Each row was made from one walk, in order. Every step used is in the known rows, and no mark comes twice. Write each row's walk.
Known rows
P, Z, N: [ 0.42  0.08 -0.13 -0.09  0.06  0.21 -0.02 -0.10  0.23 -0.30  0.07  0.00
  0.10 -0.05 -0.13  0.19  0.02 -0.05  0.00 -0.10]
L, Z, N, K, P, M: [ 0.46 -0.11 -0.08 -0.22  0.18  0.27 -0.28 -0.65  0.36 -0.23 -0.40  0.15
 -0.01  0.13 -0.21 -0.08  0.39 -0.31 -0.01 -0.12]
K, P, Z, N, S: [ 0.57  0.22 -0.21 -0.02  0.16  0.35  0.08 -0.19  0.41 -0.24 -0.15 -0.04
  0.02 -0.10 -0.36  0.29  0.07 -0.01  0.06 -0.30]
N, S: [-0.03  0.08  0.02  0.17  0.02  0.17  0.11 -0.04  0.01  0.16 -0.06 -0.11
 -0.04  0.00 -0.14  0.15  0.02  0.15 -0.03 -0.07]
K, L, Z, N, S: [ 0.32 -0.31 -0.16  0.22  0.05  0.22 -0.15 -0.47  0.16  0.11 -0.33 -0.19
  0.07  0.11 -0.28  0.10  0.02  0.43 -0.08 -0.07]
L, Z, N, K: [ 0.34 -0.29 -0.03 -0.01 -0.17  0.12 -0.22 -0.62  0.19 -0.27 -0.32  0.07
  0.09  0.16 -0.14  0.05  0.17 -0.09 -0.04  0.12]
Z, N, K, L: [ 0.28 -0.33 -0.29  0.13 -0.02  0.04 -0.06 -0.75  0.08 -0.42 -0.13 -0.11
 -0.02  0.02 -0.08 -0.07  0.01  0.03 -0.09 -0.12]
M, S: [ 0.18 -0.05  0.02  0.11 -0.07 -0.02  0.09  0.13  0.03  0.14  0.03  0.17
 -0.13 -0.14 -0.14  0.20  0.03 -0.05  0.02  0.09]
P, K, M, N, S: [-0.07  0.25 -0.11 -0.16  0.18  0.24  0.00  0.15  0.31  0.15  0.40  0.12
 -0.05 -0.10 -0.49  0.01 -0.13 -0.06 -0.07  0.12]
K, L, Z: [ 0.16 -0.34 -0.24  0.01  0.17 -0.08 -0.21 -0.10 -0.02  0.07 -0.28 -0.15
  0.02  0.17  0.04 -0.12 -0.07  0.26 -0.07  0.10]
P, M, S: [ 0.14  0.08  0.07  0.01  0.16  0.16  0.01  0.15  0.03  0.29  0.11  0.19
 -0.18 -0.13 -0.12  0.12  0.22 -0.16 -0.04 -0.04]
K, L: [ 0.03 -0.18 -0.25  0.07  0.15 -0.08 -0.03 -0.12 -0.06 -0.04 -0.06 -0.16
 -0.05  0.02  0.05 -0.12 -0.12  0.19 -0.06 -0.08]
K, P, M, N, S: [ 0.09  0.46  0.00 -0.14  0.33  0.26  0.09 -0.01  0.28  0.20  0.09  0.12
 -0.23 -0.15 -0.39 -0.07  0.13 -0.11  0.02 -0.35]
Z, P, S: [ 0.10 -0.10 -0.08 -0.17  0.07 -0.05  0.16  0.18 -0.14 -0.08  0.11 -0.02
 -0.12  0.00 -0.10  0.30 -0.08  0.15 -0.04  0.14]
Z, P: [-0.05  0.11 -0.06  0.05  0.03  0.00  0.09  0.02 -0.18  0.15  0.13 -0.05
 -0.04  0.01 -0.03  0.22 -0.09 -0.10  0.08  0.20]
M, N: [ 0.00  0.18  0.02 -0.10 -0.01 -0.06  0.05  0.07  0.10 -0.01  0.23  0.16
 -0.10 -0.10 -0.17 -0.09 -0.10 -0.05  0.02 -0.03]
L, Z: [ 0.11 -0.15  0.00 -0.06  0.02  0.00 -0.18  0.02  0.05  0.10 -0.23  0.01
  0.06  0.15 -0.01  0.00  0.04  0.08 -0.01  0.17]
N, K: [ 0.02 -0.08 -0.11  0.03 -0.03  0.01  0.01 -0.31 -0.03 -0.26 -0.11 -0.02
 -0.09  0.07  0.04 -0.02  0.04 -0.18 -0.05  0.04]
K, M: [ 0.08  0.10 -0.11 -0.10  0.10  0.10 -0.09 -0.01  0.06 -0.07  0.30  0.12
  0.00  0.03 -0.08 -0.03 -0.08  0.01  0.00  0.21]
K, M, S: [ 0.27  0.04 -0.09  0.02  0.03  0.09  0.00  0.12  0.09  0.07  0.32  0.28
 -0.11 -0.10 -0.22  0.17 -0.04 -0.04  0.01  0.29]
K, P, Z: [ 0.38  0.20 -0.30 -0.24  0.28  0.06  0.03  0.17  0.22 -0.29 -0.11  0.00
 -0.05 -0.05 -0.04  0.08 -0.03 -0.17  0.06 -0.14]
K, M, N: [ 0.08  0.28 -0.08 -0.19  0.08  0.04 -0.03  0.06  0.16 -0.07  0.53  0.26
 -0.09 -0.08 -0.26 -0.11 -0.17 -0.03  0.01  0.17]
Z, N, K, P: [ 0.39 -0.09 -0.13 -0.05 -0.07  0.09 -0.03 -0.69  0.31 -0.48 -0.24  0.11
 -0.01 -0.05 -0.22 -0.01  0.15 -0.28  0.05 -0.16]
L, Z, P: [ 0.06 -0.04 -0.06 -0.02  0.06  0.00 -0.10  0.04 -0.14  0.25 -0.10 -0.04
  0.02  0.15 -0.05  0.22 -0.03 -0.03  0.06  0.37]

Write each row's walk
[ 0.29 -0.02 -0.19  0.04 -0.01  0.09  0.01 -0.18  0.05 -0.19  0.23  0.27
 -0.20 -0.04 -0.17  0.14  0.00 -0.21 -0.03  0.33] -> N, K, M, S
[ 0.05  0.37 -0.06 -0.01  0.10  0.22  0.07  0.01  0.17  0.09  0.47  0.15
 -0.13 -0.07 -0.41  0.02 -0.15  0.11 -0.01  0.09] -> K, M, N, S
[ 0.03 -0.46 -0.28 -0.14  0.26 -0.06 -0.28  0.02  0.12  0.13 -0.34 -0.17
  0.09  0.16 -0.05 -0.13 -0.05  0.09 -0.12  0.13] -> P, K, L, Z
[ 0.44  0.00 -0.24 -0.06  0.02  0.22 -0.01 -0.41  0.18 -0.57 -0.04 -0.02
  0.03  0.01 -0.08  0.17  0.08 -0.22 -0.04 -0.06] -> P, Z, N, K
[-0.02  0.36  0.02 -0.03  0.29  0.28 -0.01  0.09 -0.03  0.53  0.14  0.02
 -0.17  0.06 -0.34  0.21  0.07 -0.03  0.00  0.13] -> L, Z, P, M, N, S
[ 0.71  0.06 -0.33 -0.03  0.05  0.30  0.00 -0.29  0.28 -0.50  0.29  0.26
 -0.10 -0.09 -0.30  0.33  0.04 -0.27 -0.03  0.22] -> P, Z, N, K, M, S
[ 0.10  0.02 -0.21 -0.07  0.06  0.12 -0.08 -0.32  0.01 -0.32  0.19  0.09
 -0.08  0.09 -0.04 -0.06 -0.02 -0.16 -0.05  0.25] -> N, K, M
[ 0.36 -0.40 -0.18  0.04  0.03  0.03 -0.26 -0.42  0.16 -0.05 -0.26 -0.08
  0.12  0.12 -0.13 -0.05  0.00  0.28 -0.04  0.00] -> K, L, Z, N
[-0.08  0.39  0.09 -0.02  0.23  0.29  0.09  0.05  0.10  0.29  0.24  0.06
 -0.19 -0.10 -0.30 -0.02  0.11  0.00 -0.06 -0.24] -> P, M, N, S
[ 0.60  0.13 -0.23 -0.20  0.15  0.17 -0.02 -0.16  0.40 -0.41 -0.08  0.07
  0.06 -0.10 -0.21  0.14  0.05 -0.16  0.08 -0.23] -> K, P, Z, N
[ 0.25 -0.43 -0.33 -0.16  0.25 -0.14 -0.06  0.07 -0.15 -0.01 -0.18 -0.15
 -0.11  0.17 -0.06  0.19 -0.16  0.41 -0.11  0.24] -> K, L, Z, P, S
[ 0.34  0.06 -0.12 -0.07  0.23  0.13  0.04 -0.21  0.17 -0.08 -0.14  0.24
 -0.31 -0.11 -0.15  0.05  0.29 -0.45 -0.01 -0.12] -> N, K, P, M, S
[ 0.02  0.10 -0.08 -0.07 -0.06 -0.06  0.05 -0.24  0.06 -0.26  0.12  0.14
 -0.17 -0.04 -0.12 -0.11 -0.05 -0.23 -0.04  0.00] -> M, N, K
[ 0.14  0.10 -0.16 -0.19  0.30  0.14 -0.06 -0.34  0.14 -0.22 -0.18  0.07
 -0.19  0.01 -0.01 -0.14  0.26 -0.40 -0.02 -0.20] -> N, K, P, M
[-0.15 -0.20 -0.34 -0.01  0.28 -0.06  0.00  0.03 -0.09  0.18  0.02 -0.24
 -0.01  0.00 -0.06  0.10 -0.17 -0.09 -0.04  0.16] -> Z, P, K, L
[-0.05  0.30  0.05 -0.20  0.22  0.11 -0.02  0.10  0.09  0.13  0.31  0.16
 -0.16 -0.09 -0.15 -0.16  0.09 -0.16 -0.03 -0.16] -> P, M, N
[-0.06 -0.14 -0.09 -0.15  0.14  0.02 -0.16  0.16  0.02  0.32 -0.15 -0.06
  0.10  0.14 -0.13  0.21 -0.02 -0.21  0.01  0.40] -> L, Z, P, K
[ 0.24 -0.52 -0.22 -0.10  0.12  0.06 -0.32 -0.30  0.30  0.02 -0.31 -0.11
  0.21  0.10 -0.23 -0.06  0.02  0.09 -0.10  0.04] -> P, K, L, Z, N
[-0.19  0.01 -0.10 -0.08  0.12  0.02  0.02  0.15 -0.02  0.21  0.09 -0.08
  0.04 -0.02 -0.12  0.21 -0.05 -0.28  0.02  0.22] -> Z, P, K
[ 0.49 -0.18 -0.49  0.02  0.16  0.14 -0.04 -0.52  0.13 -0.61 -0.08 -0.17
 -0.04  0.02 -0.03  0.05 -0.05 -0.04 -0.12 -0.13] -> P, Z, N, K, L
[ 0.01  0.13 -0.17 -0.35  0.23  0.05 -0.19  0.23  0.18  0.25  0.38  0.20
  0.03  0.06 -0.40  0.10 -0.18 -0.25  0.02  0.56] -> L, Z, P, K, M, N
[ 0.33 -0.15 -0.11 -0.34  0.14 -0.09  0.08  0.11  0.21 -0.31 -0.18  0.11
 -0.13 -0.05 -0.16  0.03  0.03  0.13 -0.03 -0.18] -> K, P, S
[-0.05 -0.01 -0.15 -0.23  0.18  0.13 -0.15  0.11  0.20  0.00  0.24  0.08
  0.09  0.01 -0.18 -0.04 -0.04 -0.17 -0.05  0.22] -> P, K, M
[ 0.01 -0.04 -0.20 -0.24  0.25  0.12 -0.25  0.15  0.08  0.25  0.14  0.06
  0.11  0.17 -0.21  0.18 -0.08 -0.20  0.00  0.60] -> L, Z, P, K, M
[ 0.20  0.16 -0.16 -0.18  0.05 -0.09  0.07 -0.29  0.24 -0.37 -0.03  0.20
 -0.22 -0.10 -0.22 -0.16 -0.03 -0.34  0.05 -0.11] -> M, N, K, P
[ 0.01  0.10 -0.02 -0.10  0.30  0.16 -0.17  0.06 -0.14  0.39 -0.01 -0.02
 -0.04  0.17 -0.02  0.15  0.15 -0.14  0.00  0.25] -> L, Z, P, M
[ 0.12  0.35 -0.03 -0.32  0.32  0.07 -0.02  0.04  0.27  0.02  0.16  0.25
 -0.20 -0.14 -0.24 -0.21  0.11 -0.27  0.05 -0.28] -> K, P, M, N
[ 0.12 -0.13 -0.39  0.00  0.16 -0.15 -0.07 -0.32 -0.13 -0.06 -0.02 -0.06
 -0.21  0.13 -0.11  0.00 -0.22 -0.06 -0.03  0.31] -> M, N, K, L, Z, P
[ 0.29 -0.13  0.09  0.15 -0.10  0.30 -0.12 -0.35  0.23  0.15 -0.28 -0.03
  0.14  0.10 -0.34  0.21  0.15  0.24 -0.01  0.00] -> L, Z, N, S
[ 0.03  0.19 -0.09 -0.19  0.24  0.11 -0.11 -0.19 -0.06  0.11  0.11  0.12
 -0.21  0.12 -0.14  0.04  0.10 -0.36 -0.02  0.26] -> L, Z, P, M, N, K
